Each row was made from one path, in order. Every step used is in the known rows, and no mark comes twice. Write each row's path.
Known rows
zuru-sakozav-bunen-bobul-pelin-kugo-zunaso: [-27 -49  -1 -10  -1 -34 -16  12  34  25  29   8  58  10   0  83  -7 -24
   9 -47 -24   4]
zuru-kugo-pelin-bobul-bunen-sakozav: [-20  -5  30   6  -7  14  -2  88  24  -7  23 -37  17   5  -2 -26  40  10
 -24 -52   3  22]
kugo-pelin-bobul-bunen: [-10 -10  38  29   2  14   5  74  30  18  12 -13  23  18   8  20  34  -9
 -21 -28  13  15]
bobul-pelin-kugo-zunaso-sakozav-bunen: [-32 -43  15 -16  -3 -23 -15   6   6  -7  27   2  47  20  -8  68 -12 -15
  16 -49 -37  19]
bobul-pelin: [-11 -33  22   3 -11   1 -10  23  21  12  37   4  60   7  18  30  27   1
   7 -35  12   6]
bunen-sakozav-zunaso-kugo-pelin-bobul: [-26  -2  23   2 -12  24  -7  96  -2 -32  21  -3  12  20 -17   1  16   6
   2 -77   0  60]
zunaso-kugo-pelin-bobul: [-16 -20  27  17  -5  12  10  73   3   0  22 -10  26  38  10  15  27  12
  -2  -5   9  49]
zuru-sakozav-bunen-bobul-pelin: [-19 -34  17 -14  -2  -5 -11   5  35  24  37  22  82  -8  32  54  -6 -50
  10 -28 -10 -11]
bobul-pelin-kugo-zunaso-sakozav: [-33 -38   6  -2  -8 -23 -14  17  -3   0  19 -10  30  28 -20  71   8  11
   9 -64 -26  24]
kugo-zunaso-sakozav-bunen-bobul: [-18 -22  16 -15   0   0  10  19  -1  19  28  14  48   9  -8  64 -31 -40
   1 -40 -37  23]
zuru-kugo-zunaso-sakozav-bunen: [-24 -23  -2 -35  -1 -17   9  32 -18 -25  38 -28  33  17 -16   9 -27  -7
   6 -33 -47  27]
bobul-bunen-sakozav-zuru: [-13  14  31   6  -4  17 -23  35  -5 -31  31  23  36 -20  -5 -14  28  -3
 -18 -91 -12  16]
pelin-bobul-bunen: [ -2  -3  48  35   1  18   1  61  28  21   8   0  41  -6   5  31  25  -5
 -24 -53  11   9]
kugo-pelin-bobul-bunen-sakozav: [-17   2  44  18  -5  26  -7  77  28   6  11 -11  24   6   0   6  38 -13
 -25 -61   9  15]
zunaso-kugo-pelin-bobul-bunen: [-10 -14  49  31   2  17  10  83  13  10  13  -7   9  24   2   5  39   7
  -9 -18   9  41]
sakozav-zuru-kugo: [-18 -10 -11  -7  -7 -10  -6  39 -18 -45  54  -6  45  10   8 -24  13  28
  -3 -34 -14  31]
bunen-bobul-pelin-kugo-zunaso: [-18 -53   6  13 -10 -23  -9  30  33  46  31   8  44  16  -9  80  26  13
   3 -49   0  25]
bunen-sakozav-zunaso-kugo-pelin: [-25  -7   7 -17 -16  14 -11  79 -10 -44  33  14  12  21 -27 -16  18   8
  13 -61  -9  56]
pelin-bobul-bunen-sakozav-zuru-kugo: [-18  11  29  13  -3  14 -14  63  -4 -33  31 -18  32 -21   3 -27  25  17
 -26 -91 -10  29]
zunaso-sakozav-bunen-bobul: [-17 -15  29 -13  -4  13   1   8   6   5  33  39  82   0  17  50 -26 -52
   4 -27 -26  15]

Write each row's path
[-19   0  29  -4  -8  21  -9  85   2 -32  22  18  -2   6 -38 -25  33   2
   4 -70  -9  48] => bobul-bunen-sakozav-zunaso-kugo-pelin
[-19 -60  14  -5  -5 -25 -11  19  40  40  38  22  61   6   3  78   7 -12
   9 -36 -11  19] => sakozav-bunen-bobul-pelin-kugo-zunaso
[-21   9  33  14  -5  26 -10  97  24 -12  10  -4  12   1 -24   5  24 -16
 -16 -98   3  24] => kugo-pelin-bobul-bunen-sakozav-zunaso
[-16  -1  18 -12 -15  17 -15  63 -11 -41  30  26  31  -3 -32  -5  12  11
  10 -88 -11  49] => bunen-sakozav-zunaso-kugo
[-21 -30   2 -27  -2 -11  15  30  -6   5  40 -11  40  10 -10  31 -29 -19
   3 -27 -42  30] => zuru-kugo-zunaso-sakozav-bunen-bobul
[ -11   10   27    2   -8   20  -19   64   15  -23   20   23   31  -22
  -37    2   19  -10   -8 -111   -9   16] => bobul-bunen-sakozav-zunaso
[-16 -28  -6   2  -7 -25  -8  49   9  -1  22  -1  33  24 -27  53  16  25
  -7 -49 -11  28] => pelin-kugo-zunaso
[-22  -7  15  18   4   2   5  78   0 -25  35 -31   9  17  13 -25  29  18
 -20 -35  -3  35] => sakozav-zuru-kugo-pelin-bobul-bunen
[-39  -4  -1  -3  -2   3   5  55 -34 -51  38 -35  22  37  17  -8  -5   7
  -8 -33 -24  46] => zunaso-sakozav-zuru-kugo-pelin-bobul
[-25 -32  11 -11  -1 -16  -3  17   4   7  24  30  56  16 -16  83 -26 -27
   1 -42 -41  29] => pelin-kugo-zunaso-sakozav-bunen-bobul
[-10   6  38   3  -8  22 -13  68  -1 -31  20  30  19 -16 -41 -13  25   4
   4 -98 -12  42] => bobul-bunen-sakozav-zunaso-kugo
[ -7   5  39   6  -8  19 -17  46  20  -4  19  19  40 -18 -14   1  33  -7
 -17 -74  -2   6] => bobul-bunen-sakozav
[-19 -17 -22  -9  -4 -23   3  49 -24 -31  49 -33  13  17 -14 -11   6  38
  -5 -51 -23  40] => sakozav-zuru-kugo-zunaso
[-28 -44  30 -10  -6  -6 -18 -11  21   8  35  42  91   4  24  78  -8 -37
  15 -32 -23  13] => zunaso-sakozav-bunen-bobul-pelin-kugo
[-39 -28  -3  -1  -4 -23 -20   7 -25 -28  31  -2  24  25 -15  57   2  16
   9 -80 -36  36] => bobul-pelin-kugo-zunaso-sakozav-zuru
[ -18    5   16   12   -1    2   -5   76   -8  -21   27  -42   -1  -14
  -22  -15   21   27  -28 -106  -18   35] => pelin-bobul-bunen-sakozav-zuru-kugo-zunaso
[-21 -10   5  -6  -4  -4   5  33 -20  -1  19 -14  18  25 -26  44 -11  -3
  -1 -58 -30  25] => kugo-zunaso-sakozav
[-27 -13  -7   4  -3  -3   3  71 -10 -35  46 -33  27  31  22 -16  16  23
 -13 -25  -3  43] => sakozav-zuru-kugo-pelin-bobul
[-21   8  46  20   0  26  -9  74 -11 -30  23   1   6   8   3 -22  38   8
 -15 -66  -4  53] => zunaso-kugo-pelin-bobul-bunen-sakozav-zuru
[-24   0  18   2  -7  14  -5 106  18 -29  22 -31   6   1 -25 -24  25   6
 -15 -87  -3  33] => zuru-kugo-pelin-bobul-bunen-sakozav-zunaso
[-36 -34   1   5  -5 -17 -15   5 -15   1  33  14  33  18 -11  76   0   3
   6 -75 -31  41] => bunen-bobul-pelin-kugo-zunaso-sakozav-zuru
[-15  -8  37  27   1  19   8  99   8  -9  11   1  -1  19 -22   5  25   5
  -2 -51   2  51] => sakozav-zunaso-kugo-pelin-bobul-bunen
[-10 -12  13   0  -9   7  -2  63 -10 -29  31  25  28  10 -24  10   7  15
  16 -57  -7  48] => sakozav-zunaso-kugo
[ -10    9   51   22   -5   31  -10   87    6  -18    7   15   18  -19
  -30    2   23    5   -8 -110   -2   47] => pelin-bobul-bunen-sakozav-zunaso-kugo
